Known rows, with every step that occurs
W-Q-S: [ 10   9 -12   8   9  12   8  -2   0   1   7   0  12   0  -4  21  -6 -15
  -9  -4  -5   1  -4  -5  -5 -12  -3   2  -3   1  12   4   2   3]
K-H: [ -1  10   8   2  19   4   2   3 -13  -3   7  -7  12   0   4  14   0   1
  -9  12   4   9  -9 -11  -1  15  -7  -6   4   7  10   3  -6  -5]
W-Q-A: [  0   6  -8   5   8   2   9   5  -4  -3   9   0   6   1   0  11   1  -1
  -5  -1  -2  -4   0  -6   0  -6  -4  -9 -11   9  16  10  14   7]
W-Q-M-A-H: [  5  10 -16  11   9  16   8   0   8   1   4   8  17   3  10   2  -1  -8
 -13  -8  -2   8   8   4   9   6 -18  -3 -20   9  20  15  13  11]
H-A-M-Q-W: [ 17   6 -10   7  16  10  -9  -5 -10 -14  -5   6  19   5  17  -3   0 -16
   0   1   1  34  10   7  15  10  -5  -3  -8   6 -28   2  -8   4]
V-A-M-Q-W: [ 14  16 -13   5   8   8  -7  -4  -7   0  -2   0  15  -3  21  -4  -2 -14
   1  -2  16  25  16   9   1   9  -8 -15  -4   4   2   5 -10   7]
S-D-K: [ 17  16  -4  -5   3  -7  -9  22  -5  11  10   4   3   1  10  18  -3  -7
  -5  10  -2  13 -16  -6  -4  -2  -4  -5  -8  -6  26   6   8  -6]
Q-H-A: [  1   7  15  -1  28  -3   0  -2  -9  -7  -2   2  15   7  13   9   4 -10
  -1   1  -7  12  -4  -5   4  15  -8  14 -10  11  -4  16   8   7]
A-H-Q: [ 11   8   1   2  16 -11   0  -1  -4   1   2   4  18  10  12   8  -3 -10
  -8   0  -3  26   0  -3   9  10  -9  12   7  -4   4   1 -12  -3]
S-Q: [  2   8  -1  -1   3  -9  -6  10  -6  -9   4  -4  -1   1   5   5   0  -3
 -13   9  -3   7   1  -9  -3   4  -3  -1   6   3   5   5  -8  -9]
S-D-K-H: [ 12  11   0  -8   6   6  -3   9  -8   8  17  -3   0  -3  13  17  -6   0
  -7  14   3  20 -19 -10  -4   7 -12 -12  -4  -1  16   3   1  -9]
H-Q-S-V: [  1  14   5   0  11 -16   4   8   0  -2  -2 -10   3  12   1  12   3 -18
 -13   1 -11   4  -3   1  -4  -5 -12  21   2  -7   3  -1  -3 -16]
K-D-S-V: [ -3  25  -3  -2   9 -27   7  26  -8  -8  -5 -23  12   3   9  18   4   0
  -8   7  -8   2 -12   0  -9   3 -17   3  14  -3  20   3  -3 -21]
S-Q-W: [  6  12  -1  -2   9   8  -8   3  -1 -17   9  -9   2   3   5   0  -4  -8
  -8   4   6  10  10  -4  -1   3  -8 -11  -4   6  -9  -4  -6 -16]
Q-S-V: [  2  20   2  -1  12  -8  -2  16  -2   3   1 -12   6   3  -1  16   4 -18
 -11   3  -8 -12 -10   4 -11   0  -5  11  -2  -4  18   1   4 -11]
W-Q-S-D-K-H: [ 16   5 -17  -4  -1  26  11  -8   2  10  22  -1  -1  -6   6  25 -14  -7
  -9   1   0  17 -17  -7  -8 -13 -16 -11  -8  -2   8   1   2  -5]
V-A-M-Q-H: [  3  16  -7   2   3  -1  -6  -6 -12  11  -9   2   9  -3  29   0   1 -12
   6  -3  12  22  12   2   1  14  -8   0  -3   4   7  16  -7  15]
D-S-Q-M: [ -2  14  -4  -1   3   0  -6  17   2  -1   6 -16   9   0   2  10   2  -9
 -12  16  -6  -1   4  -4  -1  -1  -8   4   5   2  -1  12   4 -14]
W-Q-S-V-A-M: [ 10  12 -18  -3  -4  -2  13  -1   1  11   5  -4   0 -14   6  12  -3 -20
  -5   1  -1   0   1   3 -12  -5 -16   5   4   5  21  10   4  10]
S-Q-H-A: [ -2   0  10  -6  16  -4  -1  -9  -6 -16   1   0   0   4  16   0   1  -8
  -7   3  -9  17   2  -5   3  12 -12  13  -4  11 -18  15   0   0]
H-Q: [  4  10   6   5  14 -17   1   8  -7  -5  -2   3  11  14   5  10   2  -6
 -10   7  -5  19   0 -11   6   2  -6   9   3  -1   5   3  -7  -6]
D-K-H: [  6  12   1  -3  13  10   0   3  -8   8  13  -8  13  -1   4  16  -4  -3
  -7  12   4  11 -13  -7  -3   9 -11  -9   5  -3  18   1  -4  -7]
A-V: [  9  17  -6  -1  13 -14  -4  28  -6   7  -2  -6  21  12  -4  12  -2  -5
   2   4   5   5  -6  -3   6  11  -3   2  -3   5  13  -1   3  -9]
A-M-Q: [ 11  14 -16   9  -2  -4 -14  12 -14   3 -10   5  13   2  15   6   2  -8
  -2   6   2  21   6  -3  11   6   1   0   4  -2   0   5 -12   2]
D-S-V: [  4  22   2   4  12 -22   5  28 -12  -1  -1 -12  12   0   2  20   5 -11
  -5   9  -9  -9 -10   2  -4   2  -8   9  11  -2  22   5   5 -19]
Q-S-D-K: [ 18  15  -9  -6   4   7 -10  13   4  19  12  -5   5   4   7  22  -6 -21
  -8   3  -7   8 -16   0 -13  -9  -3   1 -11 -11  20   4   8  -2]
A-H: [ 12  14  -2   1  17  -4  -5   8  -6   7   5   0  20   2   9  11  -2 -10
  -5   1   0  11  -6   1   3  15  -1   4   4   0  20   4  -5   2]
M-Q-S-V-A: [  2  17  -7   4  12 -11   4   3  -7   3  -4  -6   6  -4  14   1   3 -18
 -15  -8   0  -3  -4  21 -16   2  -9   4   0  -5  26   8  -4  -4]
W-Q: [  9   9  -8   9   7  -2   8   7  -8  -5   5   9  10  -3  -2  17  -3  -2
  -6   2  -1   7  -4 -11   2  -6  -5  -3   0   6  18   5   3   0]
D-K-H-A-M: [ 14   1  -3  -8  14   9  -1  -6  -9   7  10  -2  15  -3  11  10  -2 -11
  -3  19  -5  30 -10  -7   6  16 -16   1   7   4  -6   9  -3   8]

Rows
[  1  12  -6  -3   4  -4 -11  13  -4  11   3 -11   9   6   7   7   6 -10
   3  11  -2   2   6  -6   1   9   1  -4  -8   6   8  10   8  13]
Q-A-M
[  2  20   3   1  16 -28  12  19 -11   5   2 -13  13  -7   8  14   5 -13
  -7   7  -5  -8  -9   8 -15   7 -12   3  12   2  39  14   5  -8]
D-S-V-A
[ -2  14   1   0   5  -2  -1   4  -5  -2   2 -15   5   3  13  14  -2 -10
   0   2  -4   6   5  -6  -3   4 -11   8   7   3  -6  10  -3 -13]
D-S-Q-H
[ 15  12   2   1  21   5   0  -8   1  -7   7  -1  20  13  11   4  -6 -14
  -4  -7   5  29  10   1  11   9 -12   3  -3  -1 -12  -8 -10 -10]
A-H-Q-W
[ 11   5  -2  -3  25 -16   1  18  -7  -3  -2   0  25  12  -2   6   0  -8
   0   5  -5  14 -11   1   9  15  -5   9  -5  11  -1   6   6  -1]
H-A-V
[ 16  18 -14   8   4  12 -15   5  -9  -4  -5   0  15   4  14   2  -1 -13
   2   0  11  25  15   2  12   5  -3 -10  -5   0 -16  -3 -10  -4]
A-M-Q-W
[ -3  14  -4   2  12  -8   2  20   8   1 -10  -3  19  30   3  -3   4  -8
  -7   1  -1  15  11  -1  15  10 -20   8 -23   7   1   8  12  -4]
H-Q-M-A-V
[ -3  11  -7   8  12  -4  -6   8 -10  -2  -3  -4  11   9  11   0   7  -2
  -8  -3   0   2   2   7   2   4   3  -8 -11   0  10   7   2   2]
M-Q-A
[ 3 11 -3 -3 18 -2 -5  5 -1  9  9 -9 18  5 10  5  2 -8 -3 -3 -2  0 -2  6
 -1 16 -1 -1 -7  3 18  8  6  9]
Q-A-H
[ 10   7   2  -1  20 -16   8 -10  -2   5   5   3  18   3  19   1  -4 -12
 -10  -2   2  27   1   3  -2  14 -13   9   7   1  21  10 -11   9]
V-A-H-Q
[  7  17  -3  -6  18  -9   6  -1   2  14   8 -12  12  -7  12   6  -1 -24
 -10  -7  -1  -4  -7  19 -18  13 -12  10   3  -2  35   8  -2   4]
Q-S-V-A-H
[ -2   9  -8   0   6   8  -7   2  10  -3   3  -5   8   8  16 -10   2 -10
 -19  -1  -5  10  12   6   3  17 -17   0 -13   6   9  14   2   3]
S-Q-M-A-H
[ 10  10  -2  10  22   9   4 -13   5 -12  -1   1  22  22  19  -4  -3 -18
  -9 -15  -1  31  17   8   9  14 -19  -2 -16   3   0  -2  -5  -2]
M-A-H-Q-W
[-14  15 -11   2   2  -2   1  12  10 -14  -4 -24  10  13  17  -1   4  -1
 -20   5 -11  10  10   0  -7   5 -24  -6  -4   5   7  16  -1  -8]
K-D-S-Q-M-A
[  9  13  -3  -2   7 -10  -5   8  -8  12   1  -2  13  -5  13   7   1 -13
  -1  12   4  13   3  -6  -6  13  -5  -2   5   7  26  15  -2  18]
V-A-M
[ 12  12 -12   7   4   4 -10   9  -6   1  -2   3   5   7  15  11  -2 -14
 -11  -5  -4  14  -9   5  -5  -6   3   0 -12  -7   3   5  -7  -4]
M-Q-S-D
[ -4   7  -6   0   6  -7   0   8  -2  -3   8 -20   5   5   6   6   3  -8
  -8   7 -11  -5   4   1  -7   0  -4  -3   4   4   4  10   3  -8]
D-S-Q-A
[ -5  24  -1  -5  13 -32  13  18  -7  -5  -2 -23  13  -4  15  11   3  -2
 -10   5  -4   1 -10   6 -19   8 -21  -2  15   0  37  11  -3 -10]
K-D-S-V-A
[  0  20  -5   2  13 -14   3  18  -7  -5  -2 -20  24   7   9  21   0  -1
  -6   7  -7  11  -8  -6  -7   3  -9  -2  12  -2  16   6  -8  -8]
K-D-S
[  5   7   4  -4  13   1   6  -6  -6   3  10  -4   9   7   7  13  -4  -3
 -11  10   1  27  -8 -10   3   5 -18   1   8  -5   3  -2 -10 -12]
D-K-H-Q
[ 19  14 -20   2   0   9 -12   9  -1  14   4   2   5   5  16  14  -6 -17
 -10  -6  -4  16 -13   9  -7 -11  -2  -2 -10 -16  11   3  -2  -6]
M-Q-S-D-K
[ -6  18   3   9  16   4  -5  17   3  -1  -4  -3  15  13   6   3   9 -11
 -15   6  -4  -2   5  -1   0  10 -10  -2 -23   8  25  18  16   7]
Q-M-A
[ -9  17  -3  -6   1  -7   1   2  -1 -10  -2 -25   5   6  20  12  -3   2
  -2   0  -4  16   4  -7  -7   5 -18   2  10   1 -10   7 -11 -14]
K-D-S-Q-H
[ 10   1  -5   0   6   6   6 -10  -7  -2  -1  11   8  -3  12  12  -2 -10
   8   2  -5  25   6 -12  13   5 -13  12  -7  15 -18  16   8  16]
W-Q-H-A-M
[ 13   5  -8   5  11   4   3  -8   9   2   0   3  10  23  24   5  -4 -23
 -14 -13 -16  30   1   7  -1   5 -14  10 -19  -3   8   8  -5   6]
M-A-H-Q-S-D
[ 10  16   5  -7  22 -15  10  -8   1  -6   8  -4   8   2  18  -5  -3 -15
  -8  -8   8  20   8  13  -1  15 -24   3   0   2   9  -2  -5 -11]
S-V-A-H-Q-W
[  4   2   3   4  20   4  14 -10  -8 -11   2  12  10   0   9  12  -1  -6
   0  -5  -6  15  -3  -8   8   3 -12  10 -11  14  -6  16  11   9]
W-Q-H-A
[ 12   3  -5 -11  23   2   5   5  -5   6  10  -7  23   7   1   9  -6  -5
   1   9   1  21 -18   2   8  19 -17   0   1   6  -2   1   3  -6]
D-K-H-A-V
[ -4  12   2  -5   2   0 -12  15   3  -4   6  -8  -1   1   3   1   3  -3
 -16  16   0   2   5  -9   1   4  -7   1  -4   5  -1  10   3  -9]
S-Q-M
[ 10   7 -13   2   8  -6  -4   3  -8  -3 -10  -1   9   0  13   2   5 -23
  -7   1 -14  17  -2  14   4   4  -7  17   1  -2 -16   7  -5   1]
H-A-M-Q-S-V
[ 11  13  -2  -1   9   3  -7  14  -1   6   6  -4   5   6   6  19  -2 -16
  -9   4  -7   6 -12  -5 -10  -4   1   2 -13  -2  13   6   3   0]
Q-S-D
[  0   6  -6 -14  11  -1   7   2   3  13  12 -18  11  20   2   4  -5   0
   1   3   6  18  -4   0   7  11 -21  -4  -5   0  -5  -4   3 -12]
D-K-H-Q-A-V
